What can hang from each mark:
moneg: dibef mimitaz
rinevit: dibef
buru: mimitaz
sogu: vige
darub: dibef
mamok: moneg
dovu: dibef
vige: dibef
dibef: dovu fomu rinevit vige
fomu: dibef
mimitaz: moneg

Known rows, with every way that one mark hangs from another:
mimitaz(moneg(dibef)): -24,15,-31,12,-28,-8,-3,-19,5,-7,27,-7,-8,-5,-1,-18,12,23,-5,-14,-26,-12,-12,-9,11,8
rinevit(dibef(dovu vige)): 7,-5,2,35,-6,20,-15,-8,1,-3,-17,-2,-1,-13,-25,38,-3,4,-31,4,5,1,-35,-6,22,26
dibef(fomu): -6,13,-2,29,6,-18,1,-28,-24,-5,6,2,1,15,-14,20,-3,13,-24,-18,-15,-7,-7,1,11,0
mimitaz(moneg(dibef(dovu fomu rinevit))): -27,30,-25,29,-30,-16,9,-9,1,0,46,23,-18,-5,-25,24,27,31,-45,-22,-27,-11,-34,-28,11,-8
mamok(moneg(dibef(rinevit vige) mimitaz)): -16,16,-31,37,-12,26,8,-47,-2,-1,12,-1,13,-10,-15,17,7,15,-14,-7,-13,-11,-23,-45,36,32
fomu(dibef(rinevit)): -12,5,-28,25,0,1,11,-14,-6,-16,-1,-12,-7,-15,8,0,5,33,-13,-23,-10,-29,-27,-23,7,19
mimitaz(moneg): -14,0,-16,24,-17,-16,-5,-9,9,2,15,0,1,-18,-17,-16,11,10,-17,-10,-19,-18,-22,-4,3,6
moneg(dibef(fomu)): -19,29,-16,19,-9,-11,6,-35,-24,-12,16,-6,-4,28,0,15,-3,27,-11,-23,-20,-3,0,-5,15,3
sogu(vige(dibef(dovu fomu rinevit))): -6,5,-28,65,1,20,-9,-14,-22,4,-3,33,-1,12,2,72,28,31,-80,-22,-7,-11,-43,6,3,21
dovu(dibef): -17,12,-21,20,6,-11,10,-12,-19,-12,-15,-21,-4,-5,-3,18,4,18,-16,2,-7,-17,-19,-4,-4,36
dibef(dovu rinevit vige): 3,9,-20,32,-6,13,5,-11,6,3,6,12,6,-29,-31,29,4,2,-39,-18,4,2,-49,-31,9,17
dibef(dovu fomu rinevit): -6,12,-7,44,-3,-13,12,-7,-17,4,20,17,-7,-3,-26,40,13,15,-49,-15,-9,-9,-36,-19,8,-2
moneg(dibef(dovu fomu vige)): -5,51,-22,14,-23,13,-1,-35,-26,-3,13,12,-2,16,-23,47,-3,11,-42,-22,-12,18,-20,-27,34,4
vige(dibef(fomu rinevit)): -21,19,-18,45,16,-10,3,-26,-24,-14,0,15,-5,20,-1,45,12,30,-46,-32,-9,-25,-26,1,-9,6
buru(mimitaz(moneg(dibef))): -21,9,-15,23,-24,9,-11,-14,20,8,22,1,-11,-19,-9,-32,3,31,-12,-2,-19,-4,-22,-2,6,11
sogu(vige(dibef(fomu rinevit))): -13,-6,-28,55,21,6,-9,-28,-17,-6,-6,27,9,21,18,45,20,41,-60,-34,-15,-22,-34,11,-7,32
sogu(vige(dibef(dovu))): 2,-4,-35,52,-14,33,-23,-13,-20,11,-16,12,-1,9,11,45,19,8,-57,-2,0,2,-33,16,8,26
rinevit(dibef): -7,-24,3,36,5,0,-10,-9,1,-13,-14,-17,-5,4,-1,9,-1,20,4,6,-2,-15,-14,10,3,30
moneg(dibef(rinevit)): -23,4,-23,22,-6,-1,14,-20,5,-12,17,-10,-4,-4,9,-5,6,29,6,-19,-9,-11,-21,-24,-1,19
darub(dibef(rinevit)): -22,-32,-20,27,6,2,6,-6,15,2,22,-6,10,-7,-13,7,-2,35,-16,-26,-6,-27,-19,-26,-2,24
rinevit(dibef(fomu)): -10,-9,15,40,13,-14,-7,-19,-16,-15,-8,-1,-5,21,-7,30,-3,30,-20,-7,-11,-20,-11,11,10,20
darub(dibef(fomu)): -17,-7,-11,26,4,-5,-3,-24,-16,4,18,-1,9,24,-18,29,-12,31,-30,-32,-15,-20,0,-9,15,3
buru(mimitaz(moneg(dibef(rinevit vige)))): -18,14,-21,26,-11,16,-3,-17,39,4,24,19,1,-36,-20,-19,4,40,-24,-20,-17,-1,-46,-30,8,25
darub(dibef(dovu fomu rinevit vige)): -10,8,-17,28,-2,13,2,-14,-2,10,22,23,11,1,-44,58,-4,26,-61,-36,-8,-9,-36,-39,21,9
moneg(dibef(rinevit vige) mimitaz): -27,4,-40,19,-8,24,16,-40,11,-8,6,4,7,-23,-10,3,-4,27,-5,-6,-2,-4,-42,-39,26,45
fomu(dibef(vige)): 1,27,-28,9,-8,19,-8,-33,-15,-14,-17,-12,4,-12,-2,7,-14,19,-19,-28,-9,-11,-21,-20,27,22
dibef(dovu fomu rinevit vige): 0,27,-10,33,0,2,8,-18,-12,0,12,28,6,-9,-38,50,2,10,-60,-26,-7,1,-43,-31,15,5
darub(dibef): -18,-19,-16,20,-3,8,-8,-14,0,6,12,-13,8,7,-12,6,-10,22,-9,-16,-8,-18,-3,-11,9,18

Rows:
-16,27,-38,18,-31,7,2,-12,22,-1,32,16,-1,-32,-29,13,20,19,-36,-20,-16,1,-46,-40,17,13	mimitaz(moneg(dibef(dovu rinevit vige)))
-18,22,-31,19,-45,0,-1,-7,1,4,30,1,-15,-12,-17,1,19,11,-23,-2,-19,1,-24,-17,14,-4	mimitaz(moneg(dibef(dovu)))
-12,38,-17,20,-26,-1,4,-26,-31,-2,22,6,-13,18,-12,38,4,17,-31,-13,-13,8,-13,-17,23,-8	moneg(dibef(dovu fomu))
-34,-16,-36,29,-13,10,19,-32,5,-5,12,-1,-2,-15,0,-9,5,33,4,6,-5,-16,-35,-28,17,37	moneg(dibef(rinevit) mimitaz)
-11,26,-31,31,-22,31,-4,-54,-13,0,2,-8,9,1,-15,14,1,6,-10,0,-12,1,-11,-34,50,27	mamok(moneg(dibef(vige) mimitaz))
-13,11,-22,51,-8,11,0,-6,-14,-1,3,11,-11,-9,-5,44,20,12,-46,-9,9,-9,-43,-9,-7,6	vige(dibef(dovu rinevit))
-13,20,-29,20,23,-6,16,-14,0,-15,-17,-5,9,-26,-14,27,4,23,-34,-17,-5,-15,-41,-29,-3,53	dovu(dibef(rinevit vige))
-4,31,-20,27,-38,29,-19,-11,23,15,19,18,-6,-30,-34,1,1,18,-42,-3,-12,20,-43,-19,25,10	buru(mimitaz(moneg(dibef(dovu vige))))
2,25,-32,24,-16,23,4,-14,-6,-2,-2,3,-3,-33,-16,28,4,18,-37,-24,-3,-10,-49,-39,23,18	fomu(dibef(dovu rinevit vige))
-30,6,-30,21,-16,-15,11,-13,21,-9,34,0,-7,-20,-3,-16,21,32,-9,-21,-25,-21,-26,-24,-4,11	mimitaz(moneg(dibef(rinevit)))
-10,33,-11,45,-12,6,-10,-18,-43,-1,-3,14,-12,27,-13,65,10,10,-63,-13,-2,-3,-25,9,9,-12	vige(dibef(dovu fomu))
-12,16,-23,45,-44,28,0,-33,-26,12,17,-8,-9,-3,-19,25,16,-3,-20,25,-8,2,-13,-27,48,7	mamok(moneg(dibef(dovu) mimitaz))
-16,23,-14,52,-2,0,2,-14,-29,-6,7,23,-13,11,-15,64,18,24,-66,-20,-2,-13,-38,-2,-1,-4	vige(dibef(dovu fomu rinevit))
-9,2,-26,48,9,16,-21,-35,-32,-4,-18,18,6,37,14,49,12,32,-58,-27,-15,-12,-18,24,5,29	sogu(vige(dibef(fomu)))
-13,34,-21,20,27,-17,18,-24,-17,-19,-12,10,7,-7,-24,49,4,34,-52,-27,-15,-22,-37,-27,-1,40	dovu(dibef(fomu rinevit vige))
-19,40,-27,21,-39,-11,-3,-15,-16,2,37,12,-18,7,-21,24,19,21,-40,-15,-29,-4,-18,-15,20,-15	mimitaz(moneg(dibef(dovu fomu)))
-3,-1,13,46,-5,-2,-7,-4,-22,-5,-5,7,-13,15,-21,50,4,19,-36,3,-6,-9,-21,10,18,11	rinevit(dibef(dovu fomu))
-14,4,-18,19,17,5,2,-26,4,-1,18,11,18,7,-31,36,-12,38,-44,-49,-14,-20,-24,-31,15,22	darub(dibef(fomu rinevit vige))
6,16,7,38,0,8,-12,-19,-19,-5,-11,14,-3,11,-32,59,-6,13,-47,-8,-4,0,-31,-4,27,19	rinevit(dibef(dovu fomu vige))
-1,11,-28,55,-7,25,-21,-22,-39,7,-11,28,-4,27,2,68,20,23,-78,-13,-8,1,-28,20,14,15	sogu(vige(dibef(dovu fomu)))
-1,6,9,33,20,-2,-10,-27,-10,-16,-18,4,6,18,-18,38,-12,25,-29,-20,-9,-12,-21,2,19,29	rinevit(dibef(fomu vige))
-13,-20,-22,34,-10,12,6,5,10,15,28,0,4,-16,-26,24,6,22,-31,-15,-1,-17,-29,-31,6,10	darub(dibef(dovu rinevit))
-6,20,-9,27,20,-11,7,-28,-7,-10,1,19,13,-1,-24,28,-4,20,-42,-36,-13,-9,-34,-23,12,16	dibef(fomu rinevit vige)
-15,-4,-13,38,-7,0,7,-3,-7,12,32,13,1,4,-32,49,6,32,-50,-25,-9,-19,-26,-29,9,1	darub(dibef(dovu fomu rinevit))
-30,13,-28,23,-14,4,9,-46,-23,-5,14,4,-8,19,-8,13,-5,30,-12,0,-15,-9,-15,-10,31,21	moneg(dibef(fomu) mimitaz)
-4,13,-28,31,-18,10,5,-4,-10,-2,7,-5,-14,-26,-4,20,14,22,-31,-11,-6,-20,-38,-30,14,10	fomu(dibef(dovu rinevit))
3,41,-20,35,-22,19,1,-25,-7,4,18,2,5,-9,-20,40,19,4,-35,-18,-13,4,-23,-50,28,4	mamok(moneg(dibef(dovu rinevit vige)))
-10,38,-35,11,-44,16,-11,-18,5,2,21,8,-4,-17,-27,12,10,5,-32,-15,-16,11,-31,-27,26,8	mimitaz(moneg(dibef(dovu vige)))
-28,18,-17,46,-9,2,15,-45,-23,-2,26,6,-1,12,-12,26,17,33,-22,-4,-23,-25,-13,-30,34,9	mamok(moneg(dibef(fomu rinevit) mimitaz))
-12,42,-13,21,-14,10,-12,-34,8,3,18,24,-2,-4,-25,1,-6,35,-44,-25,-28,4,-26,-15,21,9	buru(mimitaz(moneg(dibef(fomu vige))))
-40,3,-30,31,-6,0,22,-39,-9,-8,21,10,-6,4,-8,13,5,43,-14,-5,-14,-20,-28,-22,21,26	moneg(dibef(fomu rinevit) mimitaz)
-24,39,-29,14,-7,-15,4,-32,10,-12,29,23,3,-6,-20,13,13,38,-38,-44,-32,-17,-31,-33,15,15	mimitaz(moneg(dibef(fomu rinevit vige)))
7,36,-32,18,-24,29,-8,-21,-19,-3,-11,-4,-4,-16,-14,28,-4,9,-39,-17,-4,1,-34,-28,36,14	fomu(dibef(dovu vige))
-13,18,-15,32,-40,16,-13,-4,15,18,32,9,-18,-24,-23,-9,10,21,-31,8,-13,9,-35,-12,15,-1	buru(mimitaz(moneg(dibef(dovu))))
-18,45,-26,8,-18,-9,-8,-38,-5,-9,22,14,2,8,-20,13,3,26,-35,-35,-32,-5,-15,-17,25,5	mimitaz(moneg(dibef(fomu vige)))
